Each row was made from one walk, in order. Every step used is in the known rows, and no mark comes twice. Write each row's walk.
(in the rows, 128 means zero)
Known rows:
pibof, fofi, puso, furu: [153  72 150 103 161 121 134  88 149 155  90  75 142 135  78 119 206 130
 115 117 162 167  83]
zomam, furu: [150 104 110 112 110 142 153 126 112 104 114 101 120  99 140 136 115 118
 150 125 130 155 105]
vefedog, fofi, puso: [133 129 137 117 119 138 104 129 178 168 128  82 142 140 136 145 147 104
 114 142 160 134 134]
dosek, pibof, furu: [142 140  89 123 170 154 147 180 131  83 145 127 126 141 135 158 160 147
 134 117 148 137 138]
fofi, puso, dosek: [121  83 171 118 142 126 103 144 132 164 140 114 152 148 112 136 179 131
 129 133 162 134 105]
fofi, zomam, furu: [125  72 130 103 120 121 127 137 106 128 127  88 156  95 161 163 136 105
 181 133 154 140 112]
fofi, zomam, dosek: [ 78  85 141 116 116 130 101 183 139 131 147  95 173 107 172 112 142 139
 163 136 172 112 135]
vugek, furu: [146 110 142 130 110 104 119 133 111 112 148 104 107 124 118 130 124 146
 144 139 112 133 109]
fofi, zomam, dosek, vugek: [ 92  88 138 146 114 149 109 205 127 105 142 133 179  97 183  79 122 118
 177 151 182 116 114]
fofi, zomam: [ 99  96 150 118 143 104 100 141 129 150 145 117 159 126 146 150 149 112
 160 140 151 110 129]
zomam, dosek, morug: [ 92 118 107 149 123 162 130 156 134 120 163 145 128 103 174  97 109 153
 138 141 130 144 104]
dosek, vugek: [134 132 122 153 123 149 140 156 119 101 121 160 137 114 138  98 109 112
 142 144 141 132 109]
fofi, zomam, dosek, pibof, furu: [ 93  96 102 112 157 157 126 234 144  87 162  92 172 119 178 145 168 156
 168 126 188 122 145]
vefedog, fofi, puso, dosek, pibof, furu: [139 115 115 116 184 176 103 193 156 149 166  91 136 171 134 185 193 140
  96 126 193 153 126]
pibof, furu: [147 113 108 125 151 152 157 145 148 102 117 139 104 141 118 130 144 120
 141 136 141 127 127]
dosek, vefedog, furu: [165 146 113 134 148 163 123 129  96 116 147 120 166  85 143 159 117 131
  96 136 150 144  72]
puso, furu: [163 110 135 112 148 151 123 100 127 148 119 123 103 137 112 119 146 129
 123 118 132 155 108]
fofi, puso, dosek, pibof: [116 111 160 111 163 122  97 175 123 145 166  96 175 149 127 158 196 154
 122 116 165 143 116]
puso, dosek, morug: [ 95 102 132 158 168 152 107 125  95 162 175 175 115 138 145 141 132 149
 111 135 133 146  79]
vefedog, fofi: [134 150 111 133 132 156 102 124 148 159 137 109 109 138 144 151 112 118
  85 128 145 132 133]
fofi, puso, dosek, vefedog: [131  84 175 130 166 160 106 170 115 141 156  95 183 128 123 147 194 153
 112 142 166 153  78]
zomam, dosek: [111 112 121 127 104 152 130 166 139 111 135 110 137 107 155  92 118 151
 133 127 144 129 128]
dosek, pibof: [120 157 112 123 146 133 119 164 115 107 155 112 154 131 139 152 143 150
 122 113 129 138 136]
dosek, vugek, fofi: [162 128 129 167  93 177 111 169 146 100 134 178 147 112 122 102 122 113
 126 137 123 147  86]

Which walk is each row?
[125 102 156 122 142 155  79 136 153 195 146  93 137 160 130 158 164 124
  90 136 176 138 113]
vefedog, fofi, puso, dosek
[150  89 153 162 126 139 107 168  75 105 165 151 108 133 123 111 129 146
 134 148 136 139  67]
puso, dosek, vugek, furu
[159  88 140 124 160 177  98 213 168 122 162 124 164 160 100 171 222 154
 118 119 159 162  96]
vugek, fofi, puso, dosek, pibof, furu
[157 101 145 170 117 193  89 175 118 129 151 192 143 135 112 109 138 125
 104 127 140 154  63]
puso, dosek, vugek, fofi
[124  90 147 117 134  96 141 120 153 133  98  81 168 131  96 131 190 133
 119 124 158 141 104]
pibof, fofi, puso
[118  66 160 124 152 111 117 122 123 159 117  98 163 149  90 140 202 146
  94 120 177 143  79]
pibof, fofi, puso, dosek
[146  97 136  97 178 128 131 128 139 134 121  64 166 139  94 142 222 156
 112 100 168 177  95]
dosek, pibof, fofi, puso, furu
[142 148 111 147 150 194 109 156 133 132 155  89 139 115 158 155 127 143
  76 138 152 152 105]
dosek, vefedog, fofi
[145  89 126 135 112 189  70 196 132 125 176 105 220  61 175 150 139 136
 115 139 170 147  53]
vugek, fofi, zomam, dosek, vefedog, furu
[129  92 114 106 125 150 102 135 126 156 138  70 137 106 174 180 119  92
 144 134 171 146 119]
vefedog, fofi, zomam, furu
[ 79 113 125 115 135 131  90 220 127 106 174  79 195 109 188 136 153 161
 158 117 170 125 144]
fofi, zomam, dosek, pibof
[149  56 176 148 131 104 119 154  98 113 136 102 149 131  91 114 185 147
 125 145 171 153  43]
pibof, fofi, puso, dosek, vugek, furu
[ 93  85 143 131 135 169 105 214 119 108 162  80 199  82 187 121 153 158
 147 143 174 132 106]
fofi, zomam, dosek, vefedog
[152  67 135 136  90 165 109 181 131 103 130 137 175  81 153 137 134  87
 180 144 150 160  69]
dosek, vugek, fofi, zomam, furu
[112  78 146 143 107 195  81 225 151 110 166  98 212  81 169 129 166 165
 130 139 158 151  83]
vugek, fofi, zomam, dosek, vefedog
[139  99 137 153  79 150 132 199 113  65 149 119 127  92 155  66 104 150
 158 152 140 138  90]
zomam, dosek, vugek, furu
[133 115 103 130 189 170 128 191 111 105 165 138 122 156 125 166 174 161
 118 111 162 143 117]
puso, dosek, pibof, furu
[108  98 147 142 181 184  58 177 107 181 183  96 165 130 169 189 156 139
  83 139 190 139  90]
puso, dosek, vefedog, fofi, zomam
[149  44 152 144 110 177  85 186  97 127 148 147 172 105 145 150 143 100
 160 135 167 164  44]
puso, dosek, vugek, fofi, zomam, furu
[125  71 161 148 149 130 124 150 119 133 113 128 170 135  99 108 187 133
 108 133 189 149  60]
pibof, fofi, puso, dosek, vugek
[ 92  79 138 122 153  97 114 127 123 143 117  98 171 124 126 153 170 129
 127 119 167 121 104]
pibof, fofi, zomam
[101 118  85 113 159 183 100 232 165 112 170  74 153 130 193 163 153 148
 132 126 203 129 149]
vefedog, fofi, zomam, dosek, pibof, furu
[100 106 131 126 108 160  65 230 158 109 182  99 207 108 172 141 163 165
 142 111 152 139 120]
vugek, fofi, zomam, dosek, pibof
[152  88 166 149 121 143  83 168 121 148 166 102 119 144 130 133 147 118
 122 162 169 147  75]
vefedog, fofi, puso, dosek, vugek, furu
[132  97 116 118 143 183 111 165 111 131 152  50 174  83 190 190 134 121
 131 143 177 165  89]
dosek, vefedog, fofi, zomam, furu
